Known rows, with every way that one mark hangs from another:
j_443[j_40[j_116[j_441[j_60 j_76]] j_748]]: [ -7.3 -15.9  -4.3  20.8  -3.5  26.2 -26.2   1.2   3.8 -14.0  -2.4 -30.8
 -25.8 -37.5 -21.0  13.7   3.5 -40.1  44.2 -27.9 -38.3 -37.8]
j_116[j_441[j_748]]: [ -6.7  -9.4   0.5  25.4  -4.4  -2.8 -23.7 -16.3   2.8 -14.8  10.5 -47.6
 -28.7 -21.8 -16.3   2.4 -12.9 -12.1  25.0 -13.7 -13.9 -50.1]
j_76[j_441[j_60[j_40[j_116]]]]: [  4.0 -11.9   1.5  14.2  -9.1  16.4 -31.1   4.9   2.5  -5.8   2.7 -14.9
 -22.3 -31.7 -10.0   1.4 -12.1 -32.8  21.8 -23.0  -5.3 -48.9]
j_40[j_60 j_443 j_748]: [ -2.8  -6.5  14.2  10.3  -6.4   3.0  18.9  28.4 -10.1 -24.1 -17.4   4.8
 -27.4 -10.1 -15.7  20.4  -4.6  -5.8  39.2   7.0 -15.0 -23.2]
j_76[j_441[j_443]]: [  8.9  -4.1  15.5  17.4 -14.5   2.3 -20.3  -1.9  -0.4 -15.0   3.0 -46.4
 -23.5 -30.2 -11.4 -12.6  -6.5  22.6   6.5 -22.7 -16.6 -40.9]
j_116[j_441]: [ -7.3  -5.6 -14.1  17.6   5.3  10.6 -22.1  -2.7   4.2 -12.7   4.7 -36.5
 -28.0 -32.7 -21.2   0.9 -14.8 -15.8  18.2 -16.6  -4.3 -27.9]
j_76[j_441[j_116 j_748[j_40[j_60 j_443]]]]: [  6.8 -10.2  39.1   6.6 -18.9  -8.7 -21.8   1.5  -3.7 -10.1   0.1 -52.5
 -24.7 -23.4   2.5  24.0   0.8 -29.1  25.9 -27.2 -36.2 -58.8]
j_60[j_40[j_116] j_441]: [  2.6 -10.2  -4.0  -0.8   8.2  16.9 -38.5  24.1  -1.0  -3.5  18.0 -15.8
  -3.8 -24.2   1.1   5.8 -20.8 -11.0  13.8 -25.8 -12.4 -47.0]
j_40[j_60[j_441[j_76 j_443]] j_116 j_748]: [  5.4 -15.7   7.5   0.0  -6.2  18.5  -7.8  14.3   3.5 -17.2  -9.3 -10.8
 -19.0 -17.7  -9.2  23.0   5.0  11.0  38.3 -14.5 -55.7 -54.7]
j_748[j_40]: [-18.4   4.2  22.9  10.0   2.2  -3.3 -26.0  13.4 -14.9  -7.4   0.8 -27.4
 -11.8 -32.2   1.5  -4.9 -10.2 -26.7  14.9 -28.9  -5.7 -18.5]
j_748[j_40[j_116[j_441[j_60 j_76]] j_443]]: [-10.9  -9.2  22.4  -7.5  -1.8  33.3 -14.0  -2.8   5.3  -6.8  -4.2 -60.1
 -19.8 -47.0   2.3  23.6   6.0 -59.1  43.2 -20.0 -17.0 -43.2]
j_40[j_60 j_443]: [ -5.5  -5.8   8.4   5.0  -5.4   4.9  18.5  23.5  -5.4 -15.7  -7.8 -11.4
 -22.1 -17.8 -14.5  21.1  -2.0  -7.4  28.6   0.9  -1.6 -15.7]
j_40[j_60[j_441] j_748]: [ -4.7 -15.2 -14.8  19.0   8.9   3.9 -12.9  26.8  -7.4 -16.3  -5.5  25.9
 -22.4  -8.8 -24.3   3.7 -14.7   0.4  27.7  -2.2 -29.8 -35.6]
j_60[j_40[j_116] j_441[j_76 j_748]]: [ -0.2 -18.2  14.8   4.5  -7.5  10.1 -37.3   2.8   0.2 -12.0  18.9 -46.6
   3.3 -24.6   6.6   4.8  -2.3 -14.2  16.1 -36.6 -41.1 -70.8]
j_60[j_40[j_116 j_443[j_441[j_748]]]]: [  7.0 -10.5  23.9  -1.5 -10.6   6.4 -13.9  12.5   2.2 -16.0  19.9 -43.0
 -22.0 -15.0  -0.7  21.1  -6.2  -9.8  22.6 -17.0  -8.1 -61.1]
j_116[j_441[j_76 j_748]]: [ -9.7 -14.4   4.3  23.5 -11.0   3.5 -21.4 -24.9   5.3 -21.2   5.0 -66.3
 -21.2 -32.9 -14.6   0.4   3.8 -19.7  20.7 -27.0 -31.8 -51.2]
j_76[j_441]: [  3.0  -8.6 -11.6  22.7  -4.8   5.2 -32.3  11.3   0.6 -15.7   0.8 -27.4
 -23.3 -29.2 -21.1 -13.1  -9.8 -10.1   8.4 -28.2 -18.1 -28.2]
j_748[j_40[j_443[j_441]]]: [ -9.6  -4.9  19.2   2.0   4.9   9.3 -15.5  19.0  -6.1 -13.6   9.4 -38.0
 -22.1 -28.8  -8.1  -0.4  -2.6 -21.8  13.9 -17.5  -5.8 -29.3]
j_60[j_441[j_76 j_116 j_443 j_748]]: [ 11.7  -9.6  40.1   5.6 -20.1  -1.2 -18.7 -38.5  -2.4 -15.2  13.4 -70.4
   5.7 -26.4  13.6   2.7   3.0  18.7  16.2 -33.8 -61.8 -75.9]
j_116[j_441[j_60 j_76 j_443 j_748]]: [ -7.9 -12.9  33.3  22.4 -21.0   7.7  -0.8 -54.7   3.7 -15.9   4.7 -70.0
 -21.8 -34.4  -6.0   0.1   6.7  -3.2  30.9  -9.2 -25.8 -72.4]
j_748[j_40[j_116[j_441[j_60 j_76 j_443]]]]: [-12.6  -4.2  33.2  -3.0  -5.6  23.8 -20.6 -19.0   4.2  -3.0  -1.5 -62.0
 -21.4 -48.7   6.3  16.2   5.6 -34.7  36.3 -25.9 -20.8 -51.9]

Rows:
[  0.1 -15.7   6.1  34.4 -16.4  -2.2 -24.8 -20.0  -1.4 -13.3   3.5 -20.2
 -25.3 -19.1 -18.4 -12.6  -9.0 -20.9  26.2 -13.0 -22.2 -58.3]  j_76[j_441[j_60 j_748]]
[ 16.4  -5.0  11.1   4.2  -7.0   9.8  -3.6   3.4  -2.1 -26.7  -2.8 -22.1
 -25.0 -15.7 -12.5  16.8  -7.7  -6.6  28.7 -12.8 -33.4 -44.4]  j_40[j_443[j_441[j_116]] j_748]
[ 15.3  -8.2  14.8  20.1 -21.3 -10.3 -36.1 -17.4   0.4 -14.9   4.4 -48.6
 -19.2 -21.5  -4.9   5.6  -8.8 -13.8  18.3 -37.1 -42.8 -58.5]  j_76[j_441[j_116 j_748]]
[-14.4  -6.7  27.0   3.3   6.2   0.2 -16.0  17.7 -10.9  -1.0   6.3 -19.2
 -15.7 -26.1  -0.4   3.3  -6.5   5.5  14.6 -13.1 -13.7 -38.3]  j_748[j_40[j_60[j_441[j_443]]]]
[ -4.1  -9.6  31.5  17.7 -19.1   0.8  -9.8 -37.3   4.9 -20.7   8.1 -86.0
 -21.2 -34.0  -5.0   1.3   7.2  11.0  19.6 -21.8 -31.0 -63.9]  j_116[j_441[j_76 j_443 j_748]]
[ 20.7   0.1  27.2   7.6 -19.8   0.7 -22.4 -16.8   1.5 -11.6   1.6 -56.3
 -18.6 -33.2   1.0   4.7  -6.3  15.0  10.6 -34.0 -31.4 -48.2]  j_76[j_441[j_116 j_443]]
[ 16.6  -6.3  61.0  15.2 -33.1 -11.0 -17.2 -42.1  -5.3  -7.1   9.7 -54.7
 -15.1 -25.3  12.6   5.7  -8.5   2.7  19.3 -22.4 -20.6 -87.0]  j_76[j_441[j_60[j_40] j_116 j_443 j_748]]
[-12.6 -18.0  17.4  12.6 -11.5  10.7 -26.8 -22.2   2.4 -12.7   8.2 -36.4
 -22.8 -26.6  -8.3   5.4  12.2 -46.1  31.1 -29.7 -39.4 -67.1]  j_443[j_441[j_60 j_76 j_748[j_40[j_116]]]]
[  5.4 -11.3  -1.0  -3.9   0.0  15.2 -10.3  15.3   5.3  -2.9   4.9  -9.6
 -20.6 -16.4  -8.9  24.3  -7.5  16.5  31.9  -7.9 -27.4 -45.3]  j_40[j_60[j_441[j_443]] j_116]
[ -7.4 -11.5  18.9  -7.4  -3.9  30.7 -12.8   4.4   2.9 -10.7   0.9 -42.3
 -19.9 -37.5  -2.4  16.8  10.8 -48.9  34.0 -23.1 -25.0 -43.6]  j_748[j_40[j_116 j_443[j_441[j_60 j_76]]]]
[  9.9  -9.1  59.5   0.8 -21.2  -4.9 -21.6 -31.0  -7.3 -12.1  20.0 -75.5
  11.4 -29.5  24.3   5.1  -0.1  18.2   4.6 -37.4 -44.8 -85.6]  j_60[j_40 j_441[j_76 j_116 j_443 j_748]]
[ -9.9 -15.9  -9.8  15.8  -3.7  29.1 -26.5  -3.7   8.0  -6.5   7.0 -46.2
 -21.7 -44.1 -19.4  13.3   6.2 -42.6  34.9 -33.2 -26.8 -31.0]  j_443[j_40[j_116[j_441[j_60 j_76]]]]
[ 12.4 -11.3  17.0  24.8 -23.2  -3.3 -26.9 -34.1  -0.3 -10.4   1.4 -30.7
 -20.4 -22.0  -5.8   3.7  -9.4 -29.7  30.1 -24.3 -36.5 -65.9]  j_76[j_441[j_60 j_116 j_748]]
[  5.6  -0.2  31.1  -3.6  -8.5   9.8  -7.2  29.0  -8.7 -19.2  -3.7 -22.0
 -14.0 -18.7   6.1  22.4 -13.2 -14.2  34.1 -13.0  -6.7 -41.0]  j_60[j_40[j_116 j_443 j_748]]
[  8.6  -6.8  33.4  -1.1 -12.8   9.8  -5.8   5.9  -5.4 -27.7   1.1 -43.5
 -12.0 -28.1   0.7  16.0   2.3 -11.6  13.2 -28.5 -27.4 -52.0]  j_60[j_40[j_443[j_441[j_76 j_116]] j_748]]
[ -4.3  -8.5  30.8  -3.4 -16.5  26.6   4.6  -5.3  -2.6 -13.6  -4.6 -37.4
  -2.6 -38.1   7.2  17.1   7.2 -40.6  32.6 -19.6 -10.5 -43.0]  j_441[j_60[j_40[j_116 j_443]] j_76]
[-20.1  -4.1  42.0  23.8 -10.9 -11.6 -17.3 -22.7 -17.2  -6.0   3.2 -18.2
 -13.3 -20.0   4.1  -5.4  -9.2 -37.6  35.5 -11.3  -9.6 -52.4]  j_441[j_60 j_748[j_40]]
[ -9.1  -0.7  30.4  -1.3  -1.1  18.4 -23.0 -12.5   1.6   1.9   2.7 -46.6
 -27.1 -39.3   4.5  17.4  -8.1 -28.1  38.7 -15.2  -6.5 -51.1]  j_748[j_40[j_116[j_441[j_60 j_443]]]]
[  0.6 -15.3 -25.5   1.3   7.7  19.2 -20.7  27.4   6.2  -3.2   2.6   8.5
 -20.9 -15.5 -17.5  23.3 -10.4 -12.7  32.4 -13.6 -27.7 -34.0]  j_40[j_60[j_441] j_116]
[-11.7  -1.8  49.7  11.1 -10.7 -12.3 -11.4   1.8 -15.1 -13.9   6.0 -49.5
 -11.8 -19.2   8.3   2.7  -5.0 -19.7  28.1 -14.6 -13.3 -44.2]  j_441[j_748[j_40[j_443]]]
[  6.1   1.1  42.8  -2.1 -15.8   7.8   5.8 -18.3 -11.1  -6.6  -0.4 -26.0
  -2.4 -30.6  14.7  21.6 -13.1 -30.8  28.8 -13.1   1.3 -45.2]  j_441[j_60[j_40[j_443]] j_116]
[  6.0 -10.0  -2.9   3.2  -1.4  17.6 -28.8 -11.5   0.4 -12.9   4.3 -40.4
   6.7 -36.1  -0.9   1.4  -2.5 -16.0  11.5 -41.4 -51.9 -41.9]  j_60[j_441[j_76 j_116]]
[-17.0  -9.9  53.1  17.5 -17.1   3.8 -10.6 -48.6  -2.1 -10.3   5.5 -77.3
 -21.0 -40.8   4.1   0.1   8.5 -19.1  29.9 -15.8 -23.3 -73.6]  j_116[j_441[j_60 j_76 j_443 j_748[j_40]]]
[-12.9 -12.4  23.8  27.8 -22.2  -0.5  -3.2 -37.5  -7.2 -19.3  -2.6 -30.2
  -7.1 -24.8  -5.5  -6.6   7.3 -30.2  32.6 -19.2 -32.4 -51.7]  j_441[j_60 j_76 j_748]
[ -2.6 -13.8  20.3  20.1 -13.8   3.4 -40.1  -8.9  -0.6  -4.4   2.6 -30.0
 -26.5 -24.9  -4.9   1.0  -6.0 -45.0  36.2 -23.8 -27.2 -64.8]  j_76[j_441[j_60 j_748[j_40[j_116]]]]
[-13.3  -5.6  31.1   7.1  -9.8 -11.6 -21.0  11.4  -8.0  -5.0   0.8 -23.1
 -24.3 -13.7   3.3  26.4  -2.4 -30.3  39.2 -21.4 -24.1 -45.5]  j_441[j_748[j_40[j_60 j_116]]]
